Each row comes from the steps of one path. Every step used is in the known rows, and no mark comes twice. Write the path behind each row, first mark first.
Known rows
w/k/y/m/x/h: [-4.23 -3.42  0.75 -0.14 -0.52  1.60  2.01  0.40 -1.75 -0.39 -0.28  0.30
 -0.55  0.42  0.13  1.75  2.98 -0.26 -1.10 -0.73 -1.88 -1.69]
y/m/b/h/x/j: [-4.98 -2.40  0.20  0.07 -1.01 -1.30 -0.09  0.66 -0.95 -0.64  0.64 -2.04
  3.16 -1.02  2.52  3.03  1.12  0.17 -0.34 -0.14 -2.16 -0.26]
h/w: [-3.08 -2.62  0.27  0.09  0.29 -1.05 -0.52 -0.47 -1.26 -0.77  1.05 -1.15
  1.72 -1.33 -1.45  1.17  0.90  2.04  0.19 -1.35 -1.06 -0.97]
b/m/y: [-3.48 -3.08 -2.15  1.88 -0.81 -0.48 -1.32 -0.50  0.47 -1.29  0.60 -3.20
  0.46 -1.53  1.37  0.75 -0.46  1.33  0.12 -1.04  0.25 -0.48]
h/x/j: [-0.51 -1.08  1.80 -0.42 -2.24  0.31  1.29  0.67  0.51 -0.38 -2.06 -0.06
  1.15 -1.43  0.48  0.56  2.49  1.51  1.49  1.16 -0.29 -1.76]
k/y/m/b/h/x: [-4.38 -4.02  0.15 -0.69 -0.69  0.12  0.85 -0.76 -2.25 -0.24 -0.63 -0.71
  1.50  0.71  1.34  3.43  3.15 -0.26 -2.09 -1.27 -0.82  0.02]
b/m/x/h/y: [-3.13 -0.89 -1.30  1.21 -1.16  0.44 -0.21 -0.34  1.97 -1.11  0.75 -2.75
 -1.43 -2.14  0.64  0.83  1.46  0.83 -0.30 -0.90  1.34 -0.93]
k/y/m/x/h: [-4.15 -2.04  0.90  0.07  0.06  1.69  0.80 -0.85 -1.84 -1.04 -0.09  0.19
 -0.87  0.32 -0.51  2.45  3.80  0.03 -2.65 -0.44 -0.58 -0.21]
x/h/y: [-1.84 -0.75  1.81  0.79 -1.43  1.44  0.89  0.56 -1.29 -1.75  0.13 -0.19
 -0.48 -0.60  0.74  0.27  3.88  2.04 -2.49 -0.24 -0.43  0.08]
x/j: [-0.48 -0.59  2.27  1.32 -0.68  0.25  0.95  1.47 -0.92 -1.49  0.04  0.60
  0.19 -1.57  0.49 -0.62  2.11  0.86 -0.14  1.34 -0.55  0.09]
j/x/h/y/m: [-2.59  0.04  1.59  0.81 -0.99  2.09  1.52 -1.32 -0.83 -1.28 -0.57  0.45
  1.29 -0.52 -0.22  1.48  3.00  2.60 -0.31  0.66  0.70 -0.88]
j/x/h/w/k/y: [-3.14 -1.76  1.66 -0.33  0.02  1.93  2.89 -1.90 -0.66 -1.19 -0.67  1.36
  0.52 -1.37 -1.51  0.81  3.30  2.11  0.37 -0.08  0.39 -1.35]
m/b/h/y: [-3.55 -3.10 -1.93 -1.58 -1.45 -2.60 -0.19  0.88 -0.15  0.24  1.33 -1.92
  1.24 -0.09  1.86  2.00  1.89  0.62 -0.77 -1.93 -0.39  0.39]
b/h/x/j: [-1.65 -3.03  0.53 -1.31 -1.06 -0.41  1.84  0.08  0.46  0.06 -1.29 -1.26
  1.34 -1.99  2.16  2.59  1.34  0.36  1.41  0.03 -1.37 -0.47]
h/w/k/y/m: [-4.60 -4.66  0.82  0.18  0.36 -0.46  0.84 -0.45 -2.58 -0.20  0.59 -0.68
  1.90 -0.33 -0.48  1.99  1.78  1.18 -0.47 -2.23 -2.21 -1.70]
y/m/b: [-4.93 -1.47 -0.39  0.79 -0.85 -0.93 -1.44  0.66 -1.69 -1.09  1.35 -1.72
  2.88 -0.03  0.93  2.33  0.65  0.54 -1.01 -0.10 -1.72 -0.45]
j/x/h/y/m/b: [-3.17 -0.11  1.08  0.32 -1.17  1.35  1.43 -1.09 -0.50 -1.20 -0.21  0.24
  1.36 -0.52 -0.02  1.31  3.29  2.52 -0.47  0.38  0.82 -0.81]
y/m/b/h: [-5.32 -2.48 -0.74  0.31 -0.44 -1.30 -0.88  0.42 -1.53 -0.80  1.38 -2.31
  3.06 -0.48  2.01  3.30  0.28  0.02 -0.86 -0.49 -2.31  0.00]
x/h: [-2.01 -0.62  1.69  0.49 -0.69  1.90  1.06  0.27 -0.76 -2.47  0.10  0.35
 -0.72 -1.72 -0.31 -0.22  2.65  1.11 -1.41  0.76 -0.96  0.27]
w/k/y/m/b/h/x: [-4.31 -5.14  0.00 -1.03 -1.14  0.15  1.95  0.31 -1.84  0.46 -0.83 -0.52
  1.26  0.72  1.65  2.81  2.33 -0.42 -0.37 -1.49 -2.10 -1.62]

Which path is each row?
[-5.22 -2.59 -0.66 -0.21 -0.99 -1.30 -0.57  0.28 -1.03 -0.44  0.68 -2.45
  3.32 -0.54  2.08  3.49  0.60  0.21 -0.32 -0.47 -2.19 -0.50] : y/m/b/h/x
[-5.08 -4.12  0.33 -0.40  0.49 -0.59  0.79 -0.53 -1.66  0.00  0.85 -0.72
  0.92 -0.57 -1.24  2.12  2.12  1.07 -0.24 -2.19 -1.90 -2.06] : h/w/k/y/m/x
[-4.71 -5.59 -0.11 -0.65  0.79 -0.91  1.44 -0.76 -1.86  0.17  0.57 -1.84
  2.05 -1.15  1.61  3.79  0.79  0.08  0.01 -2.25 -2.84 -0.41] : b/h/w/k/y/m
[-2.69 -0.55  1.43 -0.02 -0.01  1.62  1.87 -1.87 -0.13 -1.59 -0.27  0.85
  0.97 -1.95 -1.84  0.67  2.50  2.53  0.74  0.46  0.53 -1.03] : j/x/h/w
[-6.17 -3.53 -0.62  0.12 -0.22 -1.65 -0.44  0.39 -1.74 -0.53  1.65 -2.43
  3.34 -0.66  1.94  3.35  0.40  0.14 -0.51 -1.27 -2.95 -0.60] : y/m/b/h/w/k
[-3.51 -0.92  1.71  1.02 -1.39  0.92  0.43  0.76 -1.68 -1.89  0.72 -0.74
  0.54 -0.44  1.49  1.11  3.88  1.72 -2.99 -0.46 -1.06  0.18] : x/h/y/m/b
[-4.70 -0.04 -0.39  0.62 -0.23  0.36 -1.27  0.14 -0.38 -0.76  1.09 -1.58
  0.83 -0.46 -0.67  2.82  0.65  0.60 -0.25  0.59 -1.40 -1.47] : y/m/x
[-3.31 -3.14 -0.31  0.25 -0.60 -0.66 -0.03  0.09 -1.82  0.13  0.40 -2.56
  2.30  0.13  3.05  4.17  0.93  0.82 -0.98 -1.54 -1.67  0.34] : b/h/y/m
[-5.25 -4.96 -0.58 -1.24  0.86 -1.03  1.40 -0.82 -0.96  0.42  0.89 -1.83
  1.13 -1.37  1.03  3.83  1.13  0.00  0.27 -2.29 -2.62 -0.72] : b/h/w/k/y/m/x
[-3.51 -4.07 -0.54 -0.87  0.74 -1.42  0.53 -0.76 -0.84 -0.24  0.91 -2.00
  1.74 -1.82  0.83  3.02  0.25  0.71  0.57 -1.74 -1.89  0.16] : b/h/w
[-3.14  0.75 -0.23 -0.96 -1.00  0.86  0.46  0.38  1.54 -0.81  0.98 -0.37
 -2.91 -1.15 -1.65  0.65  3.97  1.51 -0.99  0.07  0.41 -1.16] : m/x/h/y
[-5.09 -4.88  0.30 -0.31  0.11 -1.18  0.76 -0.21 -2.26 -0.09  0.92 -0.81
  1.91 -0.32 -0.35  1.85  2.10  1.05 -0.56 -2.52 -2.11 -1.61] : h/w/k/y/m/b
[-3.96 -1.74  1.91  0.21  0.15  2.01  2.63 -2.01 -1.17 -1.34 -0.44  1.01
  1.24 -1.28 -1.04  1.49  3.06  1.94  0.08 -0.01 -0.23 -1.33] : j/x/h/w/k/y/m
[-3.84 -4.86 -0.58 -0.97  0.57 -1.33  1.28 -0.32 -0.92  0.21  0.76 -1.91
  1.76 -1.62  1.20  2.92  0.17  0.47  1.03 -2.04 -2.48 -0.59] : b/h/w/k
[-4.46 -1.06  0.07 -1.52  0.07  0.76  1.45 -0.25  1.21 -0.80  0.99  0.20
 -2.89 -1.92 -2.50  0.60  3.97  0.92 -0.58 -0.66 -0.47 -1.53] : m/x/h/w/k/y
[-5.10 -4.36  0.24 -0.29  0.19 -0.40  0.55 -0.98 -2.81 -0.50  0.40 -0.77
  1.61  0.44  0.92  3.24  2.84 -0.15 -2.60 -1.91 -1.12  0.43] : k/y/m/b/h/w
[-5.83 -0.87  0.67  0.53  0.13  0.72  0.00  0.05 -0.51 -1.19  1.37 -1.32
  0.43 -1.41 -0.54  2.42  1.77  0.78 -0.60  0.07 -2.40 -1.66] : y/m/x/h/w/k
[-2.89 -1.23  0.56  1.76 -1.56 -0.01 -1.34  0.76 -2.67 -0.25  0.39 -2.00
  2.51  1.51  1.60  2.91  1.86  2.13 -2.02 -1.00 -0.75 -0.79] : h/y/m
[-5.06 -3.23  1.93  0.04 -0.04  0.62  1.87 -0.10 -1.70 -1.94  0.88  0.03
  0.31 -1.88  0.28  0.62  3.64  1.04 -2.02 -1.13 -2.23 -0.52] : x/h/w/k/y/m/b
[-4.88 -2.50  1.08 -0.02  0.38  1.30  0.87 -1.15 -2.01 -0.99  0.25 -0.02
 -0.40 -0.04 -0.77  2.58  3.86  0.29 -2.71 -0.92 -0.68 -0.35] : k/y/m/x/h/w
[-3.13 -0.35  0.66  1.30 -1.42 -0.18 -0.83  1.02 -1.33 -0.09  0.78 -1.61
  1.00  0.78  1.09  2.57  2.90  1.97 -1.74 -0.56 -0.39 -1.04] : h/y/m/x/j
[-4.90 -4.91 -1.63 -2.15 -0.35 -2.66  0.91  0.13 -0.39  0.19  1.40 -1.39
  1.20 -0.84  1.03  1.87  2.06  0.01 -0.38 -2.57 -1.30  0.01] : m/b/h/w/k/y
